Known rows, with every way that one mark hangs from another
(j803 (j652 j526 j769)): [+0.78 +0.98 +1.43 +0.49 +0.31 +1.31 -0.03 +1.46 -1.86 -1.47 +4.24 -0.49 -0.03 +2.97 +0.96 +1.50 -0.20 -0.52 -2.39 +1.41 +0.71 +0.28 +0.66 -1.51 -1.64]
(j769 (j235 j650)): [-1.37 +0.12 -0.44 +0.38 -1.02 -0.71 +1.37 -0.38 -0.44 -1.44 +1.19 -0.35 -1.24 -2.26 +2.85 +0.74 -1.30 -0.04 -0.82 +0.34 -0.04 -0.53 -0.20 +1.03 +0.06]
(j208 j526 j803): [-0.88 +0.81 +0.16 +0.40 -0.21 +1.79 +0.19 -0.02 -0.65 -0.02 +2.19 +0.72 -2.39 -1.03 -0.30 +0.30 +1.31 -3.66 -2.97 +2.71 -0.06 -1.19 +0.26 +0.85 -0.34]
(j652 (j526 j208) (j769 j235) j796): [-2.03 +1.58 +2.69 +1.62 +1.12 +2.28 -0.59 +0.41 -0.90 -1.15 +1.74 -2.37 +0.16 +2.25 +2.24 +1.13 -0.69 +1.42 -3.58 +2.66 -0.47 +1.18 +0.93 -1.61 +1.65]
(j803 j208 j652): [-1.87 +0.42 +0.51 +0.58 +3.16 -0.35 -0.82 +0.97 -2.33 -0.71 +3.81 +0.12 +1.12 +1.78 +1.53 +1.19 -0.62 +0.33 -1.39 -1.58 +1.19 +0.35 +0.33 -1.68 -1.80]
(j526 j208): [-2.23 +0.05 -0.48 +1.05 +2.28 +0.02 -0.59 +0.69 -0.37 +0.43 -0.58 -0.51 +0.20 +1.16 -1.16 +0.41 -0.42 -0.09 -0.33 -0.32 +0.54 +0.26 +0.76 -0.11 +0.79]
(j796 (j652 j526 j687 (j769 j235) (j803 j208))): [+2.27 +1.18 +2.21 -0.62 +0.15 +2.29 +1.03 +0.82 -0.20 -1.25 +4.59 +0.58 -1.28 +1.10 +1.15 +2.85 -0.09 -0.96 -6.41 +4.41 -0.23 +0.26 +1.04 -1.28 -0.91]
(j803 (j208 (j526 (j235 j650)))): [-2.86 +0.07 +0.96 +1.24 +2.52 -0.22 +0.32 -0.37 -1.40 -1.00 +0.90 +0.10 -0.13 -0.40 +0.48 +0.02 -0.13 -2.04 -1.61 +0.68 +0.07 +0.33 +0.61 -0.54 -0.32]
(j652 j687 j769): [+5.60 -0.18 +0.77 +0.05 -0.36 +2.92 +0.62 -1.16 +1.52 -0.32 +1.90 +0.17 -0.44 +2.27 -0.03 +1.58 -0.42 -0.97 -1.66 +2.25 +0.18 +0.39 +0.12 -1.14 +0.49]
(j526 j235): [-1.28 +0.12 +0.91 +0.79 +0.17 -1.10 +0.66 -0.55 -2.17 -0.42 +0.15 +0.41 -0.13 -1.86 +0.65 +0.11 -0.35 -0.29 +0.00 +1.33 -0.06 +0.02 +0.13 +0.53 +0.35]
(j915 j235): [-2.72 +0.07 +0.24 +0.54 +0.32 -0.20 +0.10 -1.45 +0.50 -0.18 +1.07 +1.18 -0.62 -2.14 -0.34 +0.16 +0.51 +0.65 +0.46 +0.26 -0.22 +0.75 +0.29 -0.01 +1.09]
(j803 j652): [-0.06 +0.51 +0.04 +0.11 +0.72 -0.23 -0.25 +1.01 -2.22 -0.59 +3.42 +0.04 +0.37 +1.28 +1.51 +0.88 -0.17 +0.17 -0.63 -0.47 +0.90 -0.20 +0.20 -0.54 -1.78]
(j796 (j652 (j526 j208 (j235 j915 j996)) j769 j803)): [-1.12 +1.27 +1.58 +0.01 +0.97 +0.61 +0.35 +1.94 -2.41 -0.65 +2.71 +0.84 -0.18 +1.80 -1.20 +1.89 +0.07 -2.11 -5.54 +4.72 +0.21 +0.16 +1.92 -0.43 -1.02]
(j796 (j652 j526)): [+0.27 +0.91 +1.12 -1.03 +0.32 +0.13 +0.79 +0.77 -1.09 -1.62 +1.30 +0.34 -0.33 +0.71 +0.06 +0.38 +0.77 -0.74 -2.68 +1.59 -0.28 -0.36 +1.10 +0.11 -2.34]
(j803 (j652 j769)): [+0.86 +0.73 +0.46 +0.13 +0.36 +0.72 -0.25 +0.94 -1.74 -0.94 +3.87 -0.24 +0.33 +2.79 +1.11 +1.59 -0.50 +0.44 -1.63 +0.09 +1.14 -0.32 +0.30 -1.23 -1.75]
(j796 (j652 (j526 j208) j687 (j769 j235) j803)): [+2.16 +1.24 +1.76 -0.33 +0.10 +2.33 +1.05 +1.19 -0.33 -0.98 +4.16 +0.32 -1.52 +1.43 +0.59 +2.91 -0.07 -1.11 -6.21 +4.76 -0.12 +0.13 +1.34 -0.80 -0.49]
(j208 (j526 (j235 j650 j996) j652) j803): [-2.50 +1.35 -0.39 +1.12 +0.82 +0.51 +1.39 +0.10 -5.95 -0.13 +3.18 +1.32 -1.78 -1.02 +0.61 +0.66 +0.56 -6.13 -3.23 +4.03 +0.65 -1.43 +1.32 +2.21 -0.99]
(j526 j235 j652): [-2.78 +1.00 +0.78 +0.97 +0.89 -1.11 +0.88 +0.29 -5.22 -0.67 +1.88 +0.57 +0.09 -0.16 +1.48 +0.85 -0.60 -0.30 -0.50 +1.44 +0.98 -0.50 +0.70 +0.51 -0.49]
(j803 j208 (j652 (j526 j235) j687 j769 j796)): [+1.39 +1.08 +3.05 +1.32 +3.50 +1.79 -0.68 +0.53 -3.51 -1.33 +5.74 -0.48 +1.42 +2.98 +3.18 +1.57 -0.60 -0.50 -3.46 +2.02 +0.61 +1.73 +0.87 -2.71 -0.85]
(j915 (j235 j650)): [-1.52 -0.10 -0.46 +0.34 +0.45 -0.88 +0.44 -0.75 -0.45 -0.73 +1.04 +1.29 -0.77 -2.31 +0.02 -0.45 +0.11 -1.04 +0.58 +0.35 +0.04 +0.80 +0.53 +0.74 +0.50]
(j526 (j208 j803) (j652 j687 (j769 (j235 j915)) j796)): [-1.10 +1.54 +0.32 +1.47 +2.80 +2.50 -0.82 +0.69 -3.44 +0.02 +4.57 +0.12 -0.28 +3.14 +1.96 +2.27 -1.05 -0.62 -3.69 +2.56 +1.77 -0.29 +1.12 -0.53 +0.74]
(j208 j526): [-1.51 +0.24 +0.59 +0.62 -0.08 +1.05 +0.64 -0.50 +0.33 -0.64 +0.64 -0.32 -1.06 +0.18 -0.09 -0.05 +0.95 -1.83 -1.28 +1.59 -0.46 -0.38 +0.45 -0.03 -0.25]
(j796 (j652 j769)): [+1.39 +0.91 +0.56 -1.36 +0.04 +0.54 +0.51 +0.13 -0.44 -1.37 +1.31 +0.39 +0.01 +2.06 -0.04 +1.16 +0.09 +0.50 -2.92 +0.78 +0.38 -1.05 +0.87 -0.35 -2.47]
(j563 j996): [-0.37 +0.18 -0.18 +1.06 +0.13 +0.66 +1.04 +0.89 +1.48 +0.87 -1.08 -1.23 +2.42 -0.51 -0.81 +0.79 +0.38 -0.81 -0.90 -0.33 +0.11 +0.67 +0.31 +0.33 -0.50]

Rows
[-0.48 +1.49 +0.91 +0.88 +0.24 +3.15 +0.17 -0.22 -2.20 -0.74 +5.15 +0.81 -2.07 +0.99 +1.91 +1.41 +0.66 -3.12 -4.45 +4.26 +0.67 -1.17 +0.60 +0.07 -0.36]
(j208 (j526 (j652 j687 (j769 (j235 j915)) j796)) j803)
[-3.27 +1.46 +1.69 +1.22 +0.58 +0.41 +0.39 +0.71 -4.31 -0.09 +2.96 -0.16 -0.65 +0.00 +1.98 +0.46 +0.79 -1.74 -2.92 +3.73 -0.01 -0.08 +0.94 +0.02 +0.22]
(j208 (j526 j235 (j652 j796 j803)))
[-0.15 +1.08 +2.18 +1.32 +2.85 +2.47 -0.28 -0.72 -1.83 -1.38 +6.42 -0.86 +0.47 +2.82 +4.22 +2.21 -0.50 +0.12 -3.99 +1.27 +0.59 +0.58 +0.56 -2.61 -0.99]
(j803 (j208 j526) (j652 j687 (j769 j235) j796))
[+0.09 +1.78 +2.80 +1.01 +1.17 +2.49 -1.87 +3.23 -1.78 +1.12 +2.60 -1.61 +0.35 +3.08 +0.42 +1.03 +0.14 -0.44 -5.40 +4.80 -0.35 +2.16 +1.20 -2.08 +2.41]
(j652 (j526 j208) j769 j796 j803)
[+1.06 +0.78 +2.21 +0.91 +3.77 +1.36 -0.99 +0.84 -2.97 -0.80 +5.31 -0.41 +1.52 +2.36 +3.25 +0.79 -0.07 -0.66 -2.45 +0.85 +0.41 +1.81 +0.70 -2.30 -0.99]
(j803 j208 (j652 j526 j687 j796))
[-2.29 -0.12 -1.25 +0.54 +0.91 -0.92 +0.87 -1.50 -1.80 +0.40 +0.57 +1.46 +0.18 -2.00 -0.60 -0.16 +0.02 -2.57 +0.60 +0.74 -0.17 +0.90 +1.10 +1.34 +0.60]
(j915 (j235 j650 j996))
[+0.97 +1.46 +1.59 +1.05 +0.65 +2.32 +0.24 -0.27 -3.70 -0.56 +5.80 +0.72 -1.74 -0.08 +2.31 +1.29 +0.88 -3.54 -4.33 +4.44 +0.44 -0.81 +0.60 +0.11 -0.86]
(j208 (j526 j235) (j803 (j652 j687 j769 j796)))
[+2.07 +1.06 +3.79 +1.24 +0.70 +3.75 -0.92 +1.17 +0.21 -0.23 +5.81 -0.28 -0.28 +1.56 +3.10 +2.23 -0.58 -0.72 -6.51 +6.34 -0.62 +2.56 +0.44 -2.94 +2.60]
(j652 j526 j687 (j769 (j235 j915)) j796 (j803 j208))
[-2.07 +1.66 +0.43 +0.73 -0.33 +2.48 +0.74 +0.06 -2.25 -0.77 +4.13 +0.53 -2.65 +0.53 +0.87 +1.76 +0.53 -2.90 -4.32 +3.24 +0.73 -1.81 +0.60 +0.49 -0.75]
(j208 (j526 (j652 (j769 j235))) j803)
[-2.39 +1.33 +1.19 +1.04 +0.71 -0.06 +0.61 +1.21 -4.97 -0.40 +2.82 -0.06 -0.73 -0.11 +2.25 +0.01 +0.49 -2.90 -2.84 +3.78 +0.18 -0.02 +1.11 +0.54 -0.15]
(j208 (j526 (j235 j650) (j652 j796 j803)))
[+2.69 +1.06 +1.03 -0.36 +0.64 +2.12 +1.44 +0.27 -0.81 -2.15 +3.48 +0.39 -1.62 +1.38 +0.84 +2.14 -0.24 -2.13 -5.03 +3.56 +0.23 -0.52 +1.40 +0.04 -1.63]
(j796 (j652 (j526 (j208 j803)) j687 (j769 (j235 j650))))
[-3.55 +0.66 +0.60 +2.03 +3.03 -0.43 -1.30 +1.24 -3.69 -0.50 +3.17 +1.16 +0.08 +0.37 +0.11 +0.86 -0.82 -1.38 -2.31 +2.38 +1.61 -0.13 +0.93 +0.03 +0.16]
(j526 (j208 (j803 (j652 j769 j796))) (j235 j915))
[-0.65 +0.38 -0.79 +1.21 +2.16 +0.94 -0.51 +1.22 -1.49 -0.41 +3.49 +0.66 -1.02 +1.08 +0.20 +1.61 -0.97 -2.13 -2.61 +1.40 +1.56 -0.42 +0.73 +0.19 -0.19]
(j526 (j208 (j803 (j652 j687 (j769 (j235 j650 j915))))))
[-0.69 +1.54 +2.10 -0.62 +0.09 +1.19 +0.59 +1.61 -0.79 -1.39 +3.70 +0.19 -1.02 +1.02 +0.82 +2.47 -0.18 -0.04 -6.22 +3.35 -0.12 -0.10 +1.03 -1.18 -1.25]
(j796 (j652 j526 (j769 j235) (j803 j208)))
[-0.90 -0.98 -2.22 +0.37 +1.12 -1.36 +0.32 +0.39 -1.99 -0.35 +0.00 +1.65 +1.46 +0.75 -1.09 -0.97 -0.88 -5.21 +0.33 +1.47 +0.65 +0.36 +1.16 +1.47 -1.00]
(j235 j650 j915 j996)
[-2.62 +0.33 -1.41 +1.72 +2.91 -1.28 +0.59 +0.43 -5.55 +1.02 +0.18 +0.91 -0.05 -1.40 -0.94 +0.40 -0.98 -4.94 -1.41 +2.27 +0.82 -0.16 +1.60 +2.39 +0.64]
(j526 (j208 j803) (j235 j650 j996))
[-3.60 +1.67 -0.37 +1.38 +2.02 +1.49 -0.16 +1.25 -3.42 -0.20 +3.21 -0.10 -1.16 +2.54 +0.32 +2.74 -1.23 -0.34 -3.47 +1.22 +1.92 -1.22 +1.09 -0.02 +0.17]
(j526 (j208 j803) (j652 (j769 j235)))
[-4.84 +1.49 +0.13 +1.72 +3.01 +0.87 -0.76 +0.68 -3.94 -0.01 +2.29 -0.99 +1.37 +4.03 +1.43 +1.79 -1.41 +0.89 -2.34 +0.90 +1.50 -0.02 +1.54 -0.77 +0.51]
(j526 j208 (j652 (j769 (j235 j915 j996)) j796))
[-1.27 +0.76 +0.77 +0.96 +1.77 +0.34 -0.28 +1.91 -2.53 -0.97 +3.58 -0.48 +0.15 +2.04 +0.73 +0.99 -0.04 -0.85 -1.59 +0.71 +0.74 +0.49 +0.91 -0.86 -1.25]
(j803 (j652 (j526 j208)))
[-4.78 +1.55 +1.48 +2.16 +3.11 -0.16 -1.51 +2.69 -5.62 +0.24 +3.55 +0.38 +1.01 +2.82 +0.82 +1.52 -1.18 -0.12 -3.60 +3.83 +1.83 +0.67 +1.60 -1.04 +1.21]
(j526 j208 (j235 j915) (j652 j769 j796 j803))
[-3.80 +0.30 +0.57 +1.57 +3.55 -0.61 +0.07 +0.45 -3.85 -1.48 +4.44 +0.66 +0.83 +1.25 +1.44 +0.85 -0.38 -2.83 -2.16 +0.69 +1.06 +0.20 +1.11 -0.92 -2.14]
(j803 (j208 (j526 (j235 j650 j915 j996))) j652)
[-3.46 +1.25 +1.19 +1.07 +1.52 -1.02 +0.23 +1.71 -5.67 +0.38 +3.21 +0.92 -0.01 -0.36 +1.38 +1.62 -0.69 -0.74 -2.59 +2.53 +1.04 +0.17 +0.74 -0.19 +0.35]
(j526 j235 (j652 (j803 j208)))
[-2.39 +1.94 +2.22 +1.07 +1.79 +0.03 -0.67 +1.63 -6.19 +0.43 +3.79 +0.01 +0.96 +1.52 +2.58 +1.61 -0.85 +0.47 -3.69 +3.09 +1.03 +0.60 +0.89 -1.13 +0.64]
(j526 j235 (j652 j769 j796 (j803 j208)))
[-2.07 +0.53 +1.21 +0.74 +0.97 +0.27 -0.45 +1.62 -1.14 +1.02 +2.35 +0.49 -0.69 -0.81 +0.06 +1.05 +0.22 -1.55 -3.58 +2.79 -0.17 +0.77 +0.33 -0.88 +1.17]
(j652 (j803 (j208 (j526 j235))))
[-2.64 +0.47 +1.67 +1.79 +1.63 +0.07 +0.43 +0.91 -1.98 -0.80 +0.21 -0.49 -0.45 -0.26 -0.70 +0.26 -0.10 -1.65 -1.38 +2.62 -0.27 +1.01 +1.12 -0.09 +1.00]
(j652 (j526 j208 j235))
[-0.54 +1.79 +0.37 +1.34 +2.68 +2.62 -0.56 +0.53 -3.90 +0.37 +4.25 -0.36 -0.41 +2.95 +2.22 +2.46 -0.98 -0.41 -3.74 +2.27 +1.58 -0.34 +1.11 -0.38 +0.86]
(j526 (j208 j803) (j652 j687 (j769 j235) j796))
